In the rows, 128 means zero.
Known rows, with every step that occurs:
babo, dozeg, luza, zusu, bage, namef: [128  86 107 117 158 154 114 141 149 154  93 161 181 134 129 130 160 107
  97 128  55 150]
luza, dozeg, rarir: [128  88 124 144  97 141 142 164 138 131 103 164 156 130 131 144 133 117
  88 134  87 129]
babo, namef: [ 92 105 124 140 128 124 128 136 134 142 128 146 175 128 117 125 129 125
 139 123  54 139]
babo, namef, bage, dozeg, luza, zusu: [106  86 104 134 149 111 138 166 153 164 128 174 172 139 132 132 155 108
  90  95  44 115]
rarir, dozeg, bage: [115  87 116 152  99 124  93 162 163 130 114 149 155 142  86 138 127  97
 104 137  77 127]
zusu, bage, namef, babo, dozeg, rarir, zegi, sezoz: [121  59  75 201  84 169 238 142 161 115 121 201 248 141  90 139 124 117
 142 143  67 157]
bage, namef, babo, dozeg, luza: [111  85 104 141  68 137 128 137 141 140  97 153 171 138 107 116 129 100
 114 123  78 154]
dozeg, luza, zusu, bage: [127  91 108 132 179 131 177 144 138 152 103 157 134 122 147 142 153 132
  92 114  76 146]
babo, namef, bage, dozeg, rarir: [ 98  66 100 157 111 117 140 181 159 134 142 197 178 139 105 134 139  93
 104 116  45 107]
babo, namef, bage, dozeg, rarir, zegi: [ 97  55  86 211  87 102 224 179 153 126 148 194 198 132  92 139 140 113
 108 122  46 107]
rarir, dozeg, bage, namef: [122  83 113 131 105 124  88 165 166 133 115 157 163 152  84 131 129  76
  94 133  69 137]
bage, dozeg, babo: [117  90 120 119  94 113 136 126 171 131 122 163 101 138 129 135 133 114
 133 110  96 145]
bage, namef, babo, dozeg: [114  93 101 123  64 135 132 127 144 136  95 173 187 139 101 113 135 110
 145 134  83 158]
luza, zusu, bage, namef, babo, dozeg, rarir, zegi: [130  52  64 175  99 135 252 146 143 133  99 225 239 124 112 128 165 119
 141 133  78 162]
babo, namef, bage, zusu: [ 97  88  95 117 130 133 166 155 148 156 142 176 171 108 107 123 150 136
 136 118  47 137]
luza, dozeg, babo, namef, bage, zusu: [109  75  84  99 113 154 177 140 152 153 144 191 171 115 135 133 152 127
 131 122  56 145]
rarir, dozeg, luza: [111  95 137 146  99 123  88 149 159 141 113 122 132 141  95 138 124  96
  89 134  79 140]
sezoz, zegi: [104 110 102 163 116 128 163 132 137 129 109 149 158 117 100 131 126 139
 129 113  91 117]
babo, dozeg, rarir, zegi: [109  76 108 208  64 128 165 157 140 119 104 159 188 118  90 137 135 133
 137 138  73 128]
zusu, bage, namef: [126  86 103 119 148 133 179 135 147 136 115 166 142 136 118 133 138 114
 102 141  70 155]
luza, zusu, bage: [131  97 105 115 174 130 184 133 141 149 100 178 149 123 141 139 157 143
 123 126  81 150]
bage, namef: [121 104 120 113 120 118 141 140 143 139 105 152 131 136 115 127 131 113
 116 120  77 150]
dozeg, babo: [114  94 110 122 113 120 155 123 142 134 112 158  96 126 136 139 127 125
 152 109  92 152]

Rows:
[134  86 105 113 186 132 175 146 142 156 103 164 142 132 145 135 155 110
  83 110  68 156] : dozeg, luza, zusu, bage, namef
[122  90 103 137 128 119 140 164 142 133 109 159 140 137 113 130 129 103
  99 110  71 133] : dozeg, bage, namef
[ 99  71  94 212 105 131 212 175 169 129 156 189 221 146  91 149 120 118
 120 113  38 107] : babo, namef, bage, dozeg, rarir, zegi, sezoz
[120  71  92 137  74 119 141 157 162 133 114 182 179 152  84 123 128  75
 109 129  88 151] : rarir, dozeg, bage, namef, babo
[130  82  82 104 124 148 172 122 148 147  90 206 211 135 124 119 163 118
 144 136  79 167] : luza, zusu, bage, namef, babo, dozeg
[ 94  90  93 143 128 119 161 153 128 142 128 173 165 131 112 133 132 123
 129 125  42 120] : babo, namef, bage
[127  84 119 128 157 136 127 145 162 152 108 153 157 137 118 144 154 104
  88 136  75 150] : rarir, dozeg, luza, zusu, bage
[129  88 104 126 135 107 156 168 157 159 105 171 120 138 134 140 155 119
  75  95  75 115] : namef, bage, dozeg, luza, zusu
[120  80 120 154 131 128 158 147 169 135 128 144 126 138 120 140 137 115
  60 132  77 135] : zusu, bage, dozeg, luza
[108  97 105 143  57 136 133 125 140 133  94 167 178 129 104 120 132 133
 154 139  91 148] : namef, babo, dozeg
[134  69  94 113 133 130 177 139 162 155 108 186 181 147 116 129 154  83
  93 129  85 174] : rarir, dozeg, luza, zusu, bage, namef, babo
[ 93  78  80 132 125 121 173 138 132 139 134 184 137 130 128 138 131 113
 156 111  50 132] : dozeg, babo, namef, bage
[124  87 116 136 125 127 164 136 172 130 125 163 142 139 115 137 142 125
  92 145  82 138] : zusu, bage, dozeg
[109  88 124 155  87 144  81 159 145 125  98 163 168 125 102 133 134 113
 133 132  72 128] : babo, dozeg, rarir
[121  78  82 141  96 114 191 156 138 132 109 185 155 137 112 122 128 105
 113 107  89 147] : dozeg, bage, namef, babo
[108  82  87 166  64 138 131 149 140 126  98 174 187 130 101 123 130 124
 136 128  85 130] : namef, babo, dozeg, bage
[105  93 113 123 108 144 139 122 138 139 130 159 174 135 148 136 132 116
 136 127  63 146] : luza, dozeg, babo, namef
[123  74 103 124 121 129 174 122 177 127 132 176 114 138 132 142 141 115
 119 130  89 151] : zusu, bage, dozeg, babo
[117  93 115 206 109 135 213 157 149 121 121 160 174 129 104 153 111 141
 135 112  77 133] : dozeg, rarir, zegi, sezoz
[112  80  89 139  66 151 135 151 160 137 111 180 194 107  95 114 147 137
 142 121  89 148] : namef, babo, dozeg, bage, zusu
[127  95 112 115  95 139 158 123 141 134 106 158 123 134 148 144 131 126
 121 128  94 147] : luza, dozeg, babo
[120  75  89 122  98 111 171 142 166 134 123 186  94 142 123 144 137 112
 122 111  85 126] : namef, bage, dozeg, babo
[131  92 111 121 106 152 148 164 158 144 117 158 165 113 122 132 148 139
  82 126  86 135] : luza, dozeg, bage, zusu
[124  66 114 153 125 131 161 162 173 122 129 185 148 134 115 142 143 106
  85 136  81 132] : zusu, bage, dozeg, rarir
[120  89  94 109 118 127 183 156 152 150 119 173 120 107 106 132 149 147
 120 119  79 138] : namef, bage, zusu
